Each row was made from one walk, in order. Every step used is in the known rows, and no mark comes twice. Write each row's walk.
Known rows:
geze-pida-zeva-gabop: [-1.13 -0.03  2.15 -2.27  4.33 -2.68 -2.62 -0.87  1.23  1.81  0.46 -1.24
  0.52 -3.51 -2.29  2.96 -4.26 -0.26 -0.01 -2.02]
romegir-fevu: [-0.88  1.86  3.69  0.28 -1.19 -1.84 -0.45 -1.77  0.27  0.06 -1.00 -1.13
  2.42 -1.22  1.12  0.53 -0.62  1.14 -0.26 -1.48]
romegir-fevu-gabop-geze-pida-zeva: [ 0.43  3.26  7.20  0.33  0.17 -7.28  2.15 -1.48 -0.51  2.79 -0.28 -0.62
 -0.18  0.14 -3.62  1.78 -2.77  0.17 -2.74 -7.08]
romegir-fevu-fifade: [-2.40  4.28  5.98 -0.96 -0.78 -4.00 -0.21 -2.33 -0.98 -0.66  0.17 -2.39
  3.13 -2.14  2.36  0.79 -1.35  0.11  0.00 -0.57]
geze-gabop-fevu-pida-zeva: [-5.44 -3.97  1.54  0.53  1.41 -3.51  2.45 -1.00 -2.74  2.35  0.94 -3.76
 -2.25  0.71 -4.57  0.01 -4.12  2.95 -1.99 -0.70]
pida-zeva: [-1.34  1.39  1.80 -0.91  2.60 -0.88 -1.44 -1.75 -0.38  1.04 -1.58 -1.81
 -0.23 -2.40 -1.47 -0.33 -1.48  1.32 -2.02 -2.08]
fifade-fevu-pida-zeva-gabop: [-5.16 -0.19  1.92 -1.56  5.55  0.20 -1.46  1.29 -0.12  1.19 -0.87 -3.73
  0.34 -3.28 -0.44 -1.75 -6.02  2.59 -1.82  0.36]
zeva-pida-geze-gabop: [-1.97  2.22  5.16 -0.24 -0.93 -5.38 -2.55 -1.02  3.96  2.13 -1.18 -5.97
 -3.73  1.70 -1.60  2.06 -3.76  2.28  2.37  0.78]
pida-fevu-fifade: [-2.76  5.66  4.59 -0.63  1.65 -3.99 -2.18 -0.49 -0.81  0.33 -1.31 -3.73
  1.55 -1.69  1.81 -0.09 -2.22  0.82 -0.16  0.80]
gabop-geze: [-0.74 -0.68  2.75  0.12 -2.50 -2.70  1.76  1.60 -1.40 -1.83  1.13 -0.23
 -3.07  1.61  0.79  1.13 -0.43 -0.30 -1.66  1.36]
zeva-gabop-fevu: [-2.72 -3.26 -0.27  0.39 -1.90 -0.49 -3.78  0.48 -1.67 -0.96  0.20 -2.20
 -1.12 -1.68  1.65  2.81 -1.38  1.49 -2.00  3.34]
fevu-gabop-geze-pida: [-0.46  0.27  5.63 -1.05 -0.82 -5.96  2.91  2.24 -0.29  0.24  1.73 -0.99
 -4.14  2.78 -2.47  1.36 -2.77 -2.63 -0.73 -2.86]
pida-geze: [ 0.45  3.02  4.16  0.61 -0.14 -1.74 -3.86 -0.03  2.16 -0.25 -2.86 -3.76
 -1.20 -0.20 -0.42  0.08 -3.05  0.97  1.74  1.37]
zeva-pida-geze-gabop-fevu-fifade: [-3.47  2.34  6.50  1.62 -2.65 -6.35 -2.59 -1.53 -0.88  1.81  0.23 -7.75
 -3.95  0.80 -0.89  3.40 -4.58  2.20  0.79  2.21]
gabop-geze-pida: [ 0.81 -0.79  4.03  0.12 -1.14 -3.61  3.33  2.12 -1.55 -0.25  2.81  0.54
 -2.95  1.64 -1.71  2.65 -3.03 -2.28  0.22 -0.95]
geze-pida-fevu: [ 0.20  3.00  3.58  0.43  2.52 -2.97 -0.87  0.29  0.15  2.72 -0.82 -1.75
  0.81 -0.50 -1.63  1.26 -4.12 -0.09  1.48 -2.35]
romegir-fevu-gabop-geze: [-1.25  2.27  6.04  0.23 -3.52 -6.03  1.43 -0.06  0.20 -0.46 -0.49 -1.10
 -0.92  2.02  0.67  0.52  0.17  0.72 -2.70 -2.23]
pida-zeva-gabop: [-2.60  0.10  0.80 -2.27  3.00 -1.49 -4.36 -1.25  1.34  0.17 -1.30 -1.80
  0.32 -3.80  0.04  1.38 -1.74  1.59 -1.94  0.42]
ranu-fevu-fifade: [-5.35  2.32  4.35 -3.03 -0.46 -2.30 -2.08 -0.49 -2.30 -0.80 -0.99 -4.31
  1.08 -0.37  3.34  2.13 -1.61 -2.63 -0.73 -0.29]
geze-pida-fevu-fifade: [-1.46  5.45  6.05 -0.77  2.98 -5.09 -0.60 -0.19 -1.27  1.67  0.43 -3.11
  1.74 -1.53 -0.55  1.56 -4.67 -1.05  1.80 -1.56]
fifade-fevu-gabop-geze: [-1.63  0.75  4.99 -0.55 -1.43 -2.47  2.72  3.30 -1.60 -0.61 -0.97 -3.22
 -4.13  2.24 -0.08 -1.93 -3.39 -0.11 -3.15  0.37]
zeva-gabop: [-2.94 -1.00  0.87 -2.35  0.51 -1.39 -3.32  0.63  1.75 -1.55 -0.02 -1.72
 -0.35 -1.77  1.99  1.49 -1.27  0.21  0.00  2.86]
pida-geze-gabop-fevu: [-0.77 -1.67  3.56  1.72 -3.09 -3.57 -1.24 -0.51 -0.31  1.18 -1.36 -5.55
 -3.08  2.03 -2.99  1.81 -4.39  2.33  1.20  3.74]
ranu-fevu-gabop-geze: [-4.03  0.34  4.29 -1.94 -3.32 -4.32 -0.56  1.86 -1.09 -0.45 -1.82 -3.06
 -3.02  3.64  1.95  1.92 -0.04 -2.20 -3.58 -2.16]

Which walk is each row?
[-1.91  0.74  4.10 -1.10 -2.03 -5.07  1.14  1.92  0.02 -1.26 -0.11 -1.73
 -4.29  2.71 -0.05 -0.20 -0.22 -0.61 -2.70 -0.65] : fevu-gabop-geze
[ 0.13  2.03  7.27  0.34 -2.20 -7.12  2.96  0.42 -0.03  1.04  1.09 -0.45
 -0.90  2.01 -1.59  2.04 -2.31 -1.35 -0.80 -4.74] : romegir-fevu-gabop-geze-pida
[-6.06 -0.16  4.91 -1.91  0.03 -4.52 -1.17  0.74  2.21  1.53 -2.12 -6.56
 -0.76  3.94 -1.40  1.28 -5.19  0.15  2.65  0.58] : ranu-fevu-pida-geze-gabop
[-4.43 -2.32  3.62 -1.01 -2.36 -4.77  2.22 -0.85 -3.88 -0.33  2.17 -4.57
 -2.13  0.82 -1.08  1.78 -3.24  0.13 -0.44  3.70] : geze-gabop-fevu-fifade
[-5.37 -0.22  1.15 -2.29  4.80 -2.20 -2.74 -0.06  1.60  0.31 -0.09 -2.22
  0.37 -2.84 -0.27  0.02 -2.78  2.06 -1.29 -0.67] : fevu-pida-zeva-gabop
[-4.00  0.35  2.27 -0.50  1.13 -2.56 -4.42 -1.60 -3.38 -0.12  0.16 -3.60
  0.18 -4.68  0.88  2.93 -2.43  1.75 -3.62  1.82] : pida-zeva-gabop-fevu-fifade
[-3.51  0.09  5.62 -0.59  1.68 -2.70  2.00  2.06  1.56  1.35 -1.17 -6.78
 -2.14  2.32 -3.39 -2.64 -8.68  2.15  3.21  3.07] : fifade-fevu-pida-geze-gabop
[-4.06 -0.01  3.03 -0.32  2.62  0.86  2.37  2.73 -1.43  0.10  0.12 -3.47
 -0.95  0.00 -0.17 -3.36 -5.34  0.88 -0.14  0.21] : fifade-fevu-pida
[-0.97  0.53  4.60 -1.27 -0.67 -4.57 -0.89 -0.40  2.87  0.57 -1.72 -4.96
 -2.12  2.03 -2.68  0.50 -4.23  1.17  3.17  3.23] : pida-geze-gabop
[-2.42  1.41  4.10 -1.80  1.12 -0.63  0.35  1.72 -0.40  0.43 -2.34 -4.89
 -2.18  0.23 -0.39 -3.24 -4.05  0.03 -1.59 -0.76] : fifade-fevu-gabop
[ 0.05  1.65  6.14 -0.46  2.37 -3.59  3.42  1.80 -2.37  2.86 -0.44 -2.77
 -3.58  0.29 -4.34 -0.66 -6.23 -0.66 -3.09 -4.30] : fifade-fevu-gabop-geze-pida-zeva
[ 0.19  1.38  3.16 -0.94  3.95 -2.01  0.20 -1.45 -0.71  2.36  0.09 -1.25
 -0.30 -2.20 -3.93  1.13 -4.06 -0.69 -0.12 -4.33] : geze-pida-zeva
[-2.95  0.35  3.21  0.73 -1.82 -2.02 -0.67 -0.50 -4.78 -1.23  1.05 -3.55
 -1.23 -1.39  1.32  1.33 -1.79 -0.13 -1.92  1.66] : gabop-fevu-fifade
[-0.74 -2.03  3.08 -1.27 -0.70 -4.30  0.63  2.59  0.17 -1.05  3.10  0.66
 -2.16  0.38 -0.02  4.33 -3.17 -1.69  0.33  1.62] : zeva-gabop-geze-pida
[-3.83 -0.08  5.06 -1.01  0.85 -5.25  0.48  0.68  3.26  0.63 -0.42 -5.10
 -2.15  2.92 -3.23 -0.87 -5.53  1.53  3.76  2.19] : fevu-pida-geze-gabop
[-1.74  3.62  4.61  0.34 -1.12 -5.98 -0.58  1.78  0.53  0.51 -2.13 -2.55
 -2.51  2.49  0.40 -0.35 -0.73  1.34 -2.70 -1.04] : pida-fevu-gabop-geze
[-0.48  4.54  6.88  0.59  0.40 -6.82  1.85  1.56 -2.44  0.74  1.83 -1.57
 -0.26  0.35 -0.11  2.68 -4.21 -1.30  0.36 -0.38] : gabop-geze-pida-fevu-fifade
[-4.64 -0.98  1.95 -1.14  2.27 -4.05 -0.31  1.65  0.22 -0.81  1.48 -0.47
 -1.71 -0.75  0.19  1.33 -2.29  1.89 -2.89  0.52] : fevu-pida-zeva-gabop-geze
[-2.90 -4.65  1.29  0.26 -2.81 -2.71  1.92 -0.34 -2.61  0.62  1.06 -3.46
 -2.94  1.95 -2.23  1.56 -2.60  1.21 -0.74  2.71] : geze-gabop-fevu
[-4.81  0.96  3.51 -3.02 -0.78 -2.40 -2.93  0.33  0.24  0.50 -3.30 -4.74
 -1.03  1.89  1.41  0.74 -0.65 -1.87 -2.04 -3.20] : ranu-fevu-gabop
[-3.66 -0.99  2.48  2.17 -0.31 -2.04 -5.49  1.70  0.77 -0.34 -0.94 -4.51
 -1.38 -0.46  0.48  1.58 -4.29  2.93  0.50  3.36] : zeva-gabop-fevu-pida-geze
[-4.84  1.41  2.81 -0.78  3.35 -3.34 -2.58 -2.03  1.80  1.25 -0.70 -1.77
  3.87 -3.52  0.44  0.45 -2.47  3.50 -1.46 -2.30] : romegir-fevu-pida-zeva-gabop
